Each row was made from one walk, in order. Every step used is in the known rows, and no mark comes twice. Write each row's walk.
Known rows
tomi > gamib > semop > ripop > ropopi: [ 0.801 -0.435 -0.704  0.889  0.537  0.805  1.579  2.023 -0.822  0.928
 -2.465 -4.687 -0.328 -2.435 -2.894  0.341 -4.368 -1.477  1.570 -0.587
  0.575]
tomi > semop > ripop: [ 3.680  0.792  3.351 -0.629 -0.616  1.132  0.472 -2.702  0.745  2.050
  1.268  3.452 -1.226  0.849  0.863  0.848 -0.559  0.280 -0.961 -0.934
 -2.024]
ripop > ropopi > tomi: [-0.576  1.367 -1.523  2.953 -5.050  0.419  3.634  2.138  2.743  0.527
 -0.668  3.380 -2.317 -1.040 -2.315  0.535  1.934  2.461 -0.726  2.215
  0.456]
gamib > semop > ripop: [ 0.415 -1.129  1.038  0.193  2.339  4.434  1.235  2.212 -0.573 -0.608
  1.014 -1.123  1.026 -0.396 -0.534  0.864  0.841  0.321 -0.155 -1.272
 -0.250]
benis > ropopi > gamib > semop: [ 0.088  0.159 -1.503 -0.156  2.846  0.789 -0.669 -0.134 -0.835 -3.436
  2.676 -1.004  1.542  0.263  1.044 -1.314 -0.672  1.610  0.733  3.172
  2.074]
tomi > gamib > semop > ripop: [-0.918 -0.871  0.630 -0.816  3.115  2.041  0.217  1.645 -2.157  0.197
 -0.741 -3.184  0.695 -1.624 -1.136 -0.234 -4.709 -1.255  1.456 -0.929
 -1.960]
benis > ropopi > tomi > gamib > semop: [-5.816 -0.006 -3.192 -0.041  2.485 -0.007  0.084  0.856 -1.895 -1.950
 -0.861  1.455  1.857 -2.229 -0.415 -1.654 -4.722 -0.920  2.138  1.326
  0.776]
benis > ropopi > semop > tomi > gamib: [-4.118  2.202 -1.976 -1.134  0.678 -4.492 -4.534 -3.064 -3.813 -1.290
 -1.899 -2.902  1.110 -1.407  3.449 -2.225 -6.975 -1.910  1.111 -3.718
 -0.640]
semop > tomi > ropopi: [ 0.032 -1.083  0.641 -1.253 -0.665  0.542  0.867 -1.777 -0.635 -0.422
 -0.901  1.390  2.557  0.983 -1.281  0.968  3.057 -2.075 -1.638 -2.522
 -1.616]
tomi > semop > ripop > ropopi > benis: [ 3.642  1.443  2.218  0.270 -2.165 -2.451 -1.590 -1.900  2.755  3.347
  0.091  2.432 -1.815  0.775 -1.185  1.708  0.410 -1.096 -0.285 -1.108
 -0.936]
benis > ropopi > tomi > gamib > semop > ripop: [-4.794  0.737 -1.578 -0.638  3.144  1.811 -1.742  1.197 -2.183  0.816
 -1.295  1.468  1.455 -2.997 -0.717 -1.073 -6.467 -0.935  1.027 -1.750
  1.719]
ripop > ropopi > gamib > semop > tomi: [ 0.896  0.518 -2.035  0.889 -2.926 -1.121  4.155  1.993 -0.147 -0.779
 -1.317 -7.513 -1.534  1.610 -2.662  0.232  3.200  2.105  2.021  3.396
  3.203]
semop > tomi: [-0.837  1.048 -0.244  0.678 -2.143  0.687  2.410 -0.585 -1.250 -1.555
 -0.034 -1.485  0.022  0.553 -0.815  0.490  1.808  1.083  0.100 -1.334
 -2.993]
ropopi > tomi > semop: [-0.334  0.920  0.965  0.271 -2.892 -1.067  3.238 -1.428  2.243  1.166
  0.966  6.113 -1.964  1.388  0.599 -0.055  1.642  1.631  0.019  3.206
 -1.221]
gamib > semop > ripop > ropopi: [ 2.262 -0.875 -0.060  1.908 -0.172  3.676  2.240  2.552  0.560  0.252
 -0.620 -2.579  0.122 -1.154 -2.470  1.198  1.054  0.059  0.224 -0.839
  2.009]
ropopi > semop: [-0.227  0.022  0.450  0.566 -0.142 -0.846 -1.492  0.030  0.278 -1.577
  1.599  0.702 -0.495  0.323  3.852 -1.119  0.120  1.036 -0.840  0.337
 -1.561]
gamib > semop > tomi: [-2.315 -1.129 -0.878  0.204  0.105  1.626  3.506  1.309 -1.735 -2.534
 -0.504 -4.577  1.557  1.119 -1.083  0.377  3.676 -0.065  1.913 -0.299
 -0.626]
ripop > ropopi > gamib > semop: [ 2.424 -0.468 -1.272  1.359 -1.516 -0.223  3.568  2.416  1.600 -1.367
  0.670 -4.197 -1.455  0.647 -1.745 -0.171  2.195  2.581  1.198  5.561
  2.595]
tomi > ropopi > ripop: [ 0.273 -0.704  0.475 -0.640  2.816  0.808 -1.472 -2.628  1.373  1.022
 -0.844  4.335  0.358  0.556  0.084  0.115 -2.206 -2.673 -3.201 -2.383
 -1.386]
tomi > ropopi: [ 1.555 -1.773  1.161 -0.424  0.970  1.427  0.139 -1.251  1.094 -1.132
  1.259  4.712  2.312  0.182 -0.230  0.692  2.165 -1.553 -2.434 -0.450
 -2.324]
kono > ropopi: [ 2.254 -2.452  0.276  1.195 -0.727  1.790 -0.328  0.082  0.829 -0.978
  2.333  2.904  0.533 -1.256  1.593  0.863  4.469  0.785  1.242  1.335
 -0.511]

Write each row's walk
[-2.829 -2.103 -0.723 -1.658  3.597  0.888  0.246 -0.945 -0.758  0.471
 -3.383 -2.214  2.275  2.002 -1.306 -0.002  0.218 -4.072 -0.549 -3.336
  1.684]  gamib > semop > tomi > ropopi > ripop
[-2.005  1.072  0.057  0.038 -1.443 -1.972 -0.961 -0.355 -1.312 -0.969
 -0.386 -2.668 -0.697  1.229  3.153 -0.781  1.133  0.793 -0.020 -2.001
 -0.970]  ropopi > semop > tomi
[ 6.812  2.419  2.212  0.049 -3.742 -1.818  1.223 -2.184  2.372  3.879
  0.106  0.446 -4.362  1.092 -0.759  0.851 -0.832  2.573 -0.885  2.581
  1.960]  tomi > semop > ripop > ropopi > gamib
[ 1.696 -2.674  0.701 -1.923  3.165  0.702  0.905  0.818  0.840 -1.142
  1.662  0.025  1.637  2.162 -0.275 -0.226  3.022 -0.178 -0.849  4.059
  1.806]  tomi > ropopi > gamib > semop
[-1.999 -0.638  0.977 -1.716  0.444 -1.835 -2.464 -1.288  0.120  0.054
 -0.220  1.740  2.686  2.057 -1.106  1.128  4.138 -3.197 -1.156 -3.003
 -2.801]  semop > tomi > ropopi > benis
[-2.036 -1.506 -0.920 -0.270  2.235  0.115  2.176  1.405 -1.791 -2.509
 -0.239 -3.229  1.066 -1.000 -0.697 -1.222 -2.623 -1.096  2.494  1.969
 -2.794]  tomi > gamib > semop
[ 0.000  2.406  1.102 -0.505 -0.425  0.682 -1.701 -3.156  0.576  2.717
  0.656  8.084 -0.647 -0.905  1.009  0.031 -2.691  0.451 -1.406 -1.655
  1.642]  benis > ropopi > tomi > semop > ripop
[ 1.126 -2.615  0.532  0.401  0.163 -0.625 -3.248  0.241  0.636 -0.162
  2.079  2.005 -0.317 -0.703  5.110 -0.337  3.295  0.434  1.236  0.881
  1.414]  kono > ropopi > semop
[ 1.777  1.664  0.854  1.683 -1.727  0.143 -2.198  1.095  1.970  1.578
  0.256  0.832 -1.085 -0.582 -2.124  1.643  0.589 -0.357 -1.054 -2.355
 -1.478]  semop > ripop > ropopi > benis
[-0.826  2.474 -1.063  1.560 -3.414 -0.320  1.358  1.536  0.737  3.801
 -3.096  1.311 -2.941 -2.852 -3.001  0.308 -5.025  0.894 -0.342 -0.939
 -0.059]  semop > ripop > ropopi > tomi > gamib
[-3.499  1.441 -0.678 -0.918 -0.751 -4.484 -1.414 -0.955 -2.903 -0.079
 -2.386 -4.668 -0.809 -0.101  2.511 -1.648 -4.477 -0.818  1.509 -1.890
 -2.529]  ropopi > semop > tomi > gamib
[-2.382  1.578 -0.782 -0.345 -1.432 -1.752  1.699 -1.321 -2.823 -0.726
 -1.908 -3.677 -0.398 -0.815 -1.183 -0.347 -3.406 -0.481  1.606 -1.532
 -4.527]  semop > tomi > gamib
[ 0.892  0.853  2.102 -0.099  0.629  0.978 -3.269  0.354 -0.205  1.119
  0.966  0.788 -1.120 -0.364  3.583 -0.418 -1.495  0.821 -1.979 -2.782
 -0.660]  ropopi > semop > ripop
[-0.578 -1.943  0.034 -0.131 -1.410 -1.662 -2.399 -0.192 -0.970  0.288
  0.057 -1.406 -0.206  0.187  4.225  0.026  4.209  0.231  1.899 -0.943
  2.302]  kono > ropopi > semop > tomi
[ 1.522 -1.236  2.868 -2.076  2.393  0.820 -4.623 -0.749  0.303  2.163
  0.191  3.487  1.415  0.079  3.005  0.007 -0.980 -2.042 -3.625 -3.677
  0.758]  tomi > ropopi > semop > ripop
[ 5.012  2.728  0.885  1.408 -3.091  0.584  0.532  0.526  1.647  2.141
  0.394 -0.664 -3.339 -0.487 -1.539  0.840 -0.927  3.493 -1.717  1.091
  1.279]  semop > ripop > ropopi > gamib
[ 1.916  0.000  1.188 -0.562  2.104  2.846  0.616  1.948 -0.188  0.310
  1.860 -2.602 -1.130  0.965 -0.273 -0.005 -0.090  2.753 -0.204  1.919
  1.098]  ropopi > gamib > semop > ripop
[-3.208 -0.433 -2.949  1.453 -1.718 -1.086  4.208  3.460  0.388  0.295
 -2.811 -1.874 -1.058 -1.737 -2.890 -0.560 -2.151 -0.004  2.627  3.375
  1.171]  ripop > ropopi > tomi > gamib > semop
[-1.499  0.050 -0.162 -1.009  1.288 -0.300 -0.989 -3.069 -0.133  1.677
 -2.993  1.070  0.753  1.368 -0.868  0.263 -1.108 -2.831 -2.166 -4.435
 -0.508]  semop > tomi > ropopi > ripop
[ 3.941  1.867 -0.514  2.006 -3.975 -1.301  2.170  0.205  2.167 -0.271
  1.004 -0.957 -3.138  0.120 -1.273 -0.021  0.809  3.586 -0.704  4.218
  0.133]  ripop > ropopi > gamib
[ 0.175 -0.645  0.139  1.062  0.807  1.150 -0.962  3.128  1.386  0.834
  0.027 -2.235  0.325 -0.272 -2.514  1.422  1.738 -1.308  0.583 -1.376
  0.817]  gamib > semop > ripop > ropopi > benis
[-1.416  0.940 -1.851 -0.713  1.536 -0.229 -0.029 -0.865 -2.362 -2.718
  0.649 -4.146  1.320  1.110  0.024 -1.051  0.312  1.122  1.386  1.058
  2.780]  benis > ropopi > gamib > semop > tomi
[-3.439 -2.714  0.213 -2.448  3.002 -0.963 -1.117  0.962 -0.555 -1.090
 -0.504 -1.371  4.521  2.568 -1.746  1.052  5.274 -4.122  0.638 -1.746
 -0.496]  gamib > semop > tomi > ropopi > benis
[ 2.272 -3.471 -0.222 -0.304  1.461  1.121  0.577  2.151  0.600 -0.917
  2.946 -1.587 -0.290  0.406  1.522  0.074  5.205  2.371  2.943  5.763
  3.231]  kono > ropopi > gamib > semop
[-1.084  1.668 -0.331  0.203 -1.332 -1.072  0.094 -3.465  1.129  0.143
  1.082  8.052 -0.271  0.003  1.308 -0.650 -0.763  0.641 -0.234  1.326
  0.516]  benis > ropopi > tomi > semop
[ 0.305 -2.010  1.344 -1.353  1.708 -0.926 -2.851 -1.010  0.768 -0.405
  0.911  3.458  1.715  0.960  3.493 -0.632  1.053 -2.020 -2.521 -0.711
 -0.048]  tomi > ropopi > semop
[ 1.559  2.304 -0.750  0.443  0.363 -0.377 -1.942 -2.312 -0.347 -2.440
  2.898  2.258 -0.062 -0.427  1.357 -1.115 -1.780  2.406 -1.198  2.027
 -0.238]  benis > ropopi > gamib
